In the rows, 128 means zero.
Known rows, with every step that occurs:
u-z-m-x-v: [ 93 174 137  82 127 135 126 123 143 114 190  98 187 155 113 101 126  76
 138 155 114 119 143]
c-x-v-w-p: [179  97 153  71 102 163 122 133 128  97 135 112 146 129 112 135 117  74
 143 123 126 110 144]
w-v-z-c-x: [148  99 139 137 136 168 123 112 145 115 139  72 186 123 115 132 130 148
 131 140 112 116 127]
m-x-v-w-p-h: [162 114 146  80  84 159 114 124 123 106 128 119 148 127 108 134 120  42
 157 115 130 117 171]
c-x-v-z: [146 119 147 112 147 145 131 124 152 116 175 115 180 142 126 118 123 106
 134 141 123 116 121]
m-x: [131 143 131 129 112 128 118 123 140 137 147 119 165 140 117 125 133 118
 137 144 131 111 138]
x-u-z-m: [ 99 160 125 114 144 133 115 125 116 109 214  86 175 160 118  89 117  98
 134 153  98 138 142]
x-u-z-c: [112 168 132 140 165 136 123 123 114 120 168  80 178 159 124 108 109  96
 136 151 102 130 137]
v-x-u-z: [102 141 122 136 159 125 112 114 143 125 196 101 193 138 139 107 123 103
 138 145 116 129 131]
z-m-x-v-w: [118 148 146  74 104 155 122 129 139  84 181 111 161 153 112 115 129  92
 144 146 119 110 161]
u-z-m: [110 154 127 107 135 120 120 126 142 128 171  78 167 141 122 104 122  97
 126 146 115 134 139]
u-z-m-x: [ 98 167 126 100 116 120 121 122 138 129 181  87 183 144 114 105 129  98
 133 156 113 124 138]
u-z-c: [124 163 135 136 158 125 130 123 138 140 119  72 172 140 127 125 114  94
 129 143 120 124 133]
v-z: [139 124 132 150 166 133 120 124 147 144 145  96 169 125 142 118 126 127
 129 134 124 129 133]
u-x-v-w-p: [147 134 144  73 125 166 111 124 125 110 126 115 151 124 126 142 116  57
 152 122 133 111 166]
u-z-c-x-v-w: [144 147 152  94 139 152 138 128 140 101 136  84 176 140 118 129 111  69
 137 137 119 110 133]
z-c-x-v-w-p-h: [178 105 159  96  95 151 126 124 123  94 115  85 150 137 107 150 106  52
 147 125 121 121 154]
w-v: [150  94 128 124 116 168 107 121 144 120 130 101 147 119 110 122 134 133
 132 121 130 117 146]
v-z-m: [118 133 132 131 153 129 119 123 146 126 178  80 174 138 137 110 127 133
 127 148 111 136 140]
u-z: [131 144 127 125 148 125 120 126 141 145 138  95 163 126 127 113 121  92
 128 131 127 127 132]
c-z-m-x: [129 143 126 107 117 131 125 127 146 114 219 101 176 158  95 121 131 124
 131 161 119 108 124]
z-m-x: [109 152 131 109 100 123 116 123 138 118 182 100 167 154 112 115 134 124
 134 159 117 119 146]
w-p-h: [173  94 130 125  94 123 103 122 119 144 109  92 132 118 115 136 115  65
 141 113 130 144 160]

Rows:
[108 162 141  67 118 151 126 127 137  97 179  96 177 143 114 106 124  69
 142 143 114 115 153] | u-z-m-x-v-w
[101 181 131 131 139 135 125 118 114 123 178  94 196 162 114 111 119  98
 144 162 103 117 136] | m-x-u-z-c
[117 149 124 109 123 140 122 126 127 101 252 104 183 172  93 108 127 125
 136 168 105 112 126] | c-z-m-x-u
[ 85 148 122 121 148 122 112 114 142 110 221  88 197 148 135 100 124 108
 136 157 105 134 136] | v-x-u-z-m
[157 119 143  79 103 157 106 119 124 109 128 113 145 119 119 143 112  31
 156 109 137 124 175] | u-x-v-w-p-h
[140 138 147  89 116 164 124 129 140 101 146 130 157 139 117 125 127  83
 148 129 132 101 155] | m-x-v-w
[ 97 159 129 112 107 132 113 122 120 102 219 103 175 170 109 101 129 123
 140 167 102 123 148] | z-m-x-u
[131 135 129 119 126 133 122 125 122 118 201 104 180 148 111 101 118 101
 133 148 109 126 118] | c-x-u-z
[155 136 153  79 129 155 133 127 125 108 116  73 172 132 116 136 107  55
 141 135 113 114 139] | u-z-c-x-v-w-p
[134 151 138 127 138 120 133 123 139 133 137  75 182 142 118 127 114  98
 127 150 118 119 118] | u-z-c-x
[113 128 126 145 148 130 108 115 144 117 192 113 179 143 139 116 126 124
 138 145 121 126 136] | v-x-u
[121  94 123 132 128 168 101 109 145 103 182 104 177 128 121 115 136 139
 140 134 118 121 143] | w-v-x-u
[ 96 156 129 145 168 126 119 111 141 120 181  83 200 148 140 118 117 105
 138 155 110 126 132] | v-x-u-z-c
[117 151 124 130 155 136 116 125 117 125 185 100 171 148 124  96 116  92
 136 140 110 133 136] | x-u-z
[123 150 136  88 126 146 130 128 150  99 228 112 181 168  95 116 127 104
 137 161 120 104 128] | c-z-m-x-v
[170 120 160  90 116 159 130 129 125  95 113  86 156 142 114 150 110  79
 143 137 118 107 145] | z-c-x-v-w-p
[142 132 143 151 156 129 133 119 145 131 144  77 187 139 133 134 120 134
 128 152 113 120 119] | v-z-c-x
[126 150 153 132 187 151 133 122 149 119 139  94 179 152 140 126 115  99
 138 143 120 119 140] | x-v-z-c
[119 157 139 103 143 145 116 119 146 122 157 128 164 144 126 130 120  81
 142 138 140 112 147] | u-x-v
[ 97 163 140  99 160 143 118 115 149 113 194 105 189 148 134 118 123  94
 141 152 121 123 148] | u-x-v-z-m
[133  88 125 129 122 159 104 109 164 119 145 102 170 111 124 129 140 140
 134 126 134 116 141] | w-v-x
[129 126 148  97 136 141 129 124 152 102 202 102 183 152 122 111 123 109
 132 153 114 121 126] | c-x-v-z-m
[119 149 143 116 150 148 127 120 149 126 166 124 189 145 129 116 130 100
 144 145 125 111 139] | m-x-v-z
[131 137 141 152 162 137 130 119 127 117 177  79 195 154 130 122 115 133
 133 160  99 125 121] | v-z-c-x-u
[136 142 142 142 130 133 127 123 121 107 171  89 173 167 113 128 113 123
 133 160 107 117 125] | z-c-x-u
[143 142 155 117 135 140 136 125 145 106 142  99 169 162 115 137 114 102
 134 152 123 108 128] | z-c-x-v
[109 171 146 122 179 148 126 113 147 124 151 100 192 147 140 136 116  91
 143 150 125 114 143] | u-x-v-z-c
[133 142 140 161 179 132 128 120 143 137 128  74 178 138 143 132 119 128
 130 146 116 126 134] | v-z-c
[106 146 131 124 135 129 120 119 143 127 187  88 190 143 129 111 133 133
 134 159 109 126 139] | v-z-m-x
